(in the rows, 128 means zero)
Known rows, with every way that one mark hangs from another
j244(j640): [136 137 130 128 138 137 153 109 140 115 123 131 123 145 158 121 126 126
 121 144 128 128  94 118 126 131 133 113 110 165 126 116 127 138 158 141
 102 117]
j41(j405): [128 141 137 134 135 142 162 118 138 106 140 134 106 159 170 115 140 145
 132 162 131 126  55 152 131 133 127 126 114 164 125 124 127 147 191 116
 107 109]
j353(j405(j244 j843(j640(j533)) j969)): [113  85 101 151 115 130 126 110 111 142 174 149 119 137 101 153 151  97
 137 124 133 133 146 174 127 121 146 153 104 128 122 135 172 135  98 144
 139 137]
j640(j405(j969) j533(j39)): [119 140 126 131 119 117 120 105 131 125 149 141 168 139 131 162 136 122
 127  94 129 127 173 183 123 127 138 121 118 154 134 137 122 136  73 133
 133  87]
j843(j39 j969(j640(j533))): [131 118 133 128 138 120 121 102 116 142 126 134 139 121 111 135 108 133
 123 125 121 129 158 117 127 134 122  83 146 116 123 125 133 126 132 126
 130 109]
j640(j533(j405)): [118 151 144 130 129 130 140 100 137 122 136 136 151 156 153 115 126 136
 125 129 121 129  80 151 130 131 137 105 135 154 119 123 116 142 160 130
 117 132]
j843(j640 j969): [125 130 126 127 142 128 151  96 132 131 117 124 108 125 149 109 125 125
 125 146 119 126 135  84 125 128 126 112 131 141 126 112 112 133 252 146
  98 130]
j353(j405(j244(j533) j843(j640) j969)): [117  83  94 154 121 138 129 125 114 136 176 144 119 130  97 146 150  99
 138 111 138 134 149 162 123 122 143 170  99 132 128 128 172 129  84 137
 139 156]
j533(j405 j843(j39 j640) j969(j244)): [141 115 149 105 116 121  92 162 142 122  71 111 124 108 139  92 112 146
 126 137 113 126  93  72 137 127 121 135 167  90 126 135  99 112 143 115
 130 192]
j969(j640): [141 141 136 130 135 138 139 104 145 114 130 133 118 145 151 126 120 141
 122 142 129 125  93 123 129 141 125 112 110 150 129 119 147 137 177 123
 110 108]
j640(j405(j843(j39 j969(j244)))): [120 120 129 130 131 117 109 107 124 146 122 116 143 110 116  92 144 122
 128 148 123 119 192 141 125 132 153 121 125  98 135 131 145 121 103 128
 124 118]
j640(j405(j244(j533(j41 j843(j969))))): [113 152 129 135 128 128 126 138 117 133 129 123 120 112 110 125 126 116
 129 100 126 132 202 135 120 115 128 136 155 109 138 131 112 119 113 136
 138 140]
j244(j640(j405) j843(j39 j969)): [128 108 127 118 141 122 123 114 119 149 108 109 145 106 115  96 116 111
 123 145 124 121 197  85 122 122 149 100 153 136 131 125 110 112 101 139
 118 114]
j640(j533(j41(j969) j405 j843)): [125 173 149 118 118 124 137 164 143 113 110 126 126 139 144 147 106 149
 130 135 127 129  63 161 136 123 119 141 155 122 122 138  90 137 169 118
 146 131]
j843(j640 j969(j244)): [122 122 133 116 136 122 132 112 130 138 112 120 111 119 140  86 125 126
 120 145 120 128 142  59 128 131 117 114 139 117 129 117 124 127 238 144
 105 144]
j353(j405): [123 136 127 150 141 138 176  90 138 112 146 137 110 148 165 152 138 126
 127 163 125 126  77 166 132 132 131 115  89 176 132 119 135 144 162 122
 114  73]
j533(j41(j405) j969(j843(j39))): [136 160 144 124 125 131 142 172 125 112 111 122  98 127 142 153 128 156
 139 151 129 126  47 148 143 126 106 133 148 111 121 138  94 131 140  99
 142  97]
j41(j405(j969)): [125 137 130 132 125 140 149 119 132 108 152 137 105 156 154 121 138 137
 135 131 137 128  60 163 132 128 130 142 102 170 123 126 134 148 160 111
 115 126]
j969(j640(j533(j41 j405(j843)))): [131 165 145 126 118 134 118 137 127 131 133 138 145 148 131 129 125 135
 126 124 128 128  92 139 131 135 136 130 161 118 119 134 128 134 131 122
 136 124]
j533(j39 j41 j405 j843(j969)): [142 173 136 119 125 127 135 147 139 121  83 119 140 120 159 159 129 139
 127 130 117 126 113 132 129 120 124 143 146 116 136 134  71 126 143 120
 137 127]
j843(j39 j969(j244(j533(j41)))): [118 156 131 128 139 118 144 145 112 138 116 123 139 110 114 125 117 131
 124 112 124 133 147 119 131 127 107 104 136 104 130 122 102 121 108 121
 137 121]
j843(j640(j405) j969): [115 135 136 125 138 126 138  90 132 136 125 119 122 119 147  88 124 119
 123 141 118 123 181  79 122 125 137 109 155 144 132 118 112 129 237 147
  96 117]
j353(j405(j843)): [127 122 116 153 136 138 164  95 135 118 152 139 107 146 151 153 154 120
 131 171 129 122  91 184 130 134 149 140  82 158 132 123 156 142 143 124
 121  83]
j405(j969): [126 149 123 136 129 133 149  95 141 111 141 137 117 146 149 132 133 128
 128 117 132 127  90 172 130 131 136 125  75 170 125 118 137 144 149 125
 111 121]
j640(j405(j244(j533) j969(j843))): [114 121 120 138 118 129 103 118 122 134 169 127 141 130  94 121 140 117
 137  81 139 130 183 164 122 124 138 144 116 128 130 133 162 123  65 133
 140 145]
j405(j244(j533) j969): [119 128 110 147 125 136 133 113 127 119 161 143 129 140 112 139 137 118
 132  88 139 136 125 181 125 126 130 139  76 145 125 120 155 137  81 131
 129 160]
j843(j39 j640(j405 j533) j969(j244)): [106 111 141 116 131 106 107 111 112 159 119 119 156 106 110  82 116 119
 121 125 114 127 219  76 125 126 127  85 181 101 129 131 115 115 149 144
 121 124]
j843(j640): [131 135 129 130 137 133 157 104 147 117 122 128 119 141 163 115 129 130
 125 147 123 125 101 113 129 133 130 115 112 155 126 114 119 136 224 140
  94 122]
j843(j640(j405 j533) j969): [104 126 138 122 136 117 127  90 120 146 135 127 132 123 129  95 118 115
 122 124 116 127 203  80 120 125 134  95 180 138 128 123 110 128 221 155
 107 113]
j353(j405(j244(j640) j969)): [125 107 111 148 123 144 143 110 121 123 156 143 115 140 128 150 137 101
 131 130 137 136 105 159 129 116 134 142  83 160 128 127 162 139  70 136
 129 126]
j843(j39 j969(j640(j405(j244(j533))))): [123 111 127 140 133 130 100 115 114 144 140 126 156 107  90 114 117 123
 127 109 127 130 218 121 118 126 130 110 150 101 134 127 149 115  64 128
 134 136]
j969(j843(j39)): [140 132 128 134 135 125 143 109 140 124 119 119 135 132 139 138 137 140
 132 145 125 121 107 168 133 135 133 106  95 130 126 123 132 126 121 119
 122 102]
j533(j39 j41 j843 j969(j244 j640)): [158 151 144 105 113 121  98 192 140 109  80 126 108 111 138 174 114 154
 120 125 126 127 105  92 134 134  93 150 150  85 139 145 107 117 110 111
 154 115]
j843(j39 j640 j969(j244(j533(j41)))): [119 142 130 120 138 116 138 155 111 146 108 119 137 102 113 110 111 126
 124 111 120 134 164  74 129 125 104 107 161  96 128 121  91 114 150 132
 128 139]

Rows
[126 120 120 141 127 131 146 102 128 123 159 131 104 139 132 158 140 121
 135 131 133 125  96 165 135 128 130 135  90 163 130 129 154 136 129 117
 136  93]
j353(j405(j969(j843)))
[119  84 109 126 121 138 121 161 112 135 159 130 115 136  99 103 135 118
 139 110 143 134 127 108 125 121 127 162 137 131 119 131 142 124 116 128
 133 187]
j41(j405(j244(j533 j843(j640)) j969))
[141  99 129 115 120 119  82 153 117 141 139 121 144 115  78 119 116 138
 130  82 137 130 153 107 131 139 112 125 132 100 129 135 168 108  39 107
 155 150]
j405(j969(j244(j533) j640 j843(j39)))
[123 132 143 119 126 134 141 160 143 108 134 124 100 147 151 109 126 160
 132 180 140 126  41 141 137 134 107 152 119 126 125 134 140 146 203 110
 127 120]
j41(j405 j969(j244))
[112  74 102 140 140 132 140 126 106 151 149 126 110 111  96 129 130 101
 130 141 128 132 179  79 122 119 125 136 145 123 128 122 135 118 149 145
 135 141]
j353(j405(j244(j533 j843(j640 j969))))
[131 103 112 116 125 123 106 148 123 135 141 125 169 121 103 140 123 109
 124  85 139 127 200 108 114 123 140 143 143 157 137 133 118 114  19 138
 140 124]
j244(j533(j39) j640(j405(j969)) j843)
[115 172 145 117 117 111 127 167 135 124 125 128 161 127 133 164 120 144
 123 136 132 127 141 166 131 128 107 133 147 104 135 147 102 135 113 129
 151  63]
j640(j405 j533(j39 j41(j969(j244))))
[124 109 126 128 124 133 135 121 121 126 144 135 113 136 132 126 126 111
 123 130 134 133 101 113 132 125 124 132 107 159 132 129 153 133  94 129
 130 118]
j353(j405(j969(j244(j640))))
[112 159 134 123 136 119 156 119 116 140 123 133 116 126 135 131 115 120
 124 122 118 133 144  90 128 123 114  98 165 129 121 121  88 133 237 150
 115 109]
j843(j640(j533(j41)) j969)
[139 114 137 112 129 129 113 135 137 131 120 119 119 133 125  98 120 137
 119 149 134 123 116  77 132 145 122 118 125 124 128 128 156 121 145 122
 124 127]
j969(j244(j843) j640)
[140 120 123 130 134 134 120 102 130 133 131 131 105 126 124 123 133 130
 127 148 129 122 140 113 123 138 140 133 122 119 128 121 160 131 187 131
 120 126]
j405(j843(j969(j640)))
[131 108 123 129 116 129 117 146 123 126 142 130 124 138 121 108 153 136
 138 139 139 125  89 181 134 133 140 155  98 114 125 139 160 133  68 103
 135 144]
j41(j405(j843(j39) j969(j244)))
[143 110 133 109 124 120 102 140 123 138  95 125 157 121 129 144 119 126
 122 117 116 131 157  86 120 119 129 127 183 118 131 137  93 119 105 142
 141 156]
j244(j640(j533(j39 j405 j843(j969))))
[147  97 113 125 123 131  92 170 128 124 123 134 133 114  94 178 123 138
 127 117 138 130 143 108 123 133 111 152 130  98 128 135 139 116  52 125
 157 142]
j405(j244(j533(j39 j969(j640)) j843))
[126 121 108 148 131 135 133  97 128 134 138 133 110 129 123 130 158 118
 134 152 129 126 141 172 124 128 148 145  83 110 125 121 162 137 152 143
 120 141]
j405(j244 j843(j969))
[140  90  94 138 130 131 110 142 114 142 133 136 151 114  97 163 151 111
 129 119 134 132 194 134 111 122 136 161 119  97 132 128 148 121  52 154
 142 152]
j405(j244(j533(j39) j640) j843(j969))
[143 110 121 116 130 120 111 161 134 123 114 124 127 112 121 172 127 143
 130 110 125 127 138  81 124 130 104 146 157 111 129 128 104 116 151 135
 141 131]
j244(j533(j39 j969(j843(j640))))
[137  98 121 111 123 121 112 144 123 140 112 118 142 119 107 103 120 116
 125 121 136 127 132 106 132 129 135 121 106 130 124 130 139 115  38 126
 132 151]
j405(j969(j244(j640 j843(j39))))
[124 129 140 126 130 124 131 114 133 135 114 128 170 138 142 108 118 133
 128 130 114 129 107 126 131 128 135  97 154 131 117 125  99 127 145 132
 115 147]
j843(j39 j640(j533(j405)))
[139 118 127 129 134 123 124 146 134 110 104 129 113 113 122 153 115 144
 130 109 123 128 119 139 128 129 122 126 128 123 129 126 107 119  93 113
 140 147]
j244(j533(j843(j39) j969))
[123 116 113 136 136 132 138 104 126 137 126 123 110 124 120 121 140 117
 129 153 130 126 142 131 127 126 137 124  98 122 124 121 140 130 157 141
 121 140]
j405(j244(j843(j969)))
[114 143 124 144 118 135 126  91 136 120 154 135 134 140 132 116 142 115
 131 113 135 128 145 190 126 123 147 134  83 150 130 128 155 140  97 133
 115 130]
j640(j405(j244 j969))
[125 101 116 133 121 146 124 152 110 122 165 142 122 146 110 116 132 120
 135 100 145 140 105 134 122 118 123 157 125 146 122 129 152 136  68 130
 132 175]
j41(j405(j244(j533 j640) j969))
[129 111 106 155 128 132 148 102 126 124 153 139 126 133 126 164 149 114
 138 141 132 124 106 219 132 129 156 141  65 151 130 129 157 136  56 110
 136  96]
j353(j405(j843(j39) j969))
[125 132 119 142 123 126 120  98 134 128 142 129 149 129 124 124 145 119
 137 120 132 120 157 207 126 130 169 135  86 142 131 130 148 131  59 119
 123 114]
j640(j405(j843(j39) j969))
[152 121 134 127 132 128 118 122 138 128 120 119 134 127 126 136 123 146
 130 142 128 121 115 131 132 141 126 106 118 117 127 128 149 119 115 113
 128 105]
j969(j640 j843(j39))
[153 115 133 109 121 130  96 177 136 110  91 127 142 117 132 157 113 141
 124 102 123 132 111  84 121 122 119 159 174 123 133 134  87 116  72 127
 148 176]
j244(j533(j39 j405 j843 j969) j640)
[135 180 165 108 115 135 106 164 137 114 100 126 115 129 145 110 104 153
 119 132 125 130  45  76 141 133 102 135 167 104 123 133 110 130 162 109
 135 144]
j533(j41 j405 j969(j244 j640))
[116 179 149 123 127 133 138 153 131 121 126 127 149 141 144 101 121 138
 123 110 127 134  78 119 133 130 115 127 149 129 126 124 102 131 128 117
 130 144]
j969(j244(j533(j41 j405)))
[140 137 136 110 129 118 125 162 118 138  77 112 119 102 124 117 112 124
 122 130 121 130 150  84 132 121 116 114 150  94 134 132  99 112 103 129
 135 139]
j533(j41 j843(j39 j969(j244(j640))))
[142 167 132 133 131 126 161 137 142 112  95 123 123 128 155 155 125 138
 129 135 122 125  97 179 135 128 129 113 102 130 132 127  96 126 113 113
 124 104]
j533(j41 j843(j39))
[120 159 155 105 117 118 106 162 131 130 108 110 104 110 131 102 119 135
 125 129 124 124 139  56 137 128 106 133 186  96 130 138 104 116 200 134
 130 116]
j533(j41 j969(j244 j843(j640(j405))))
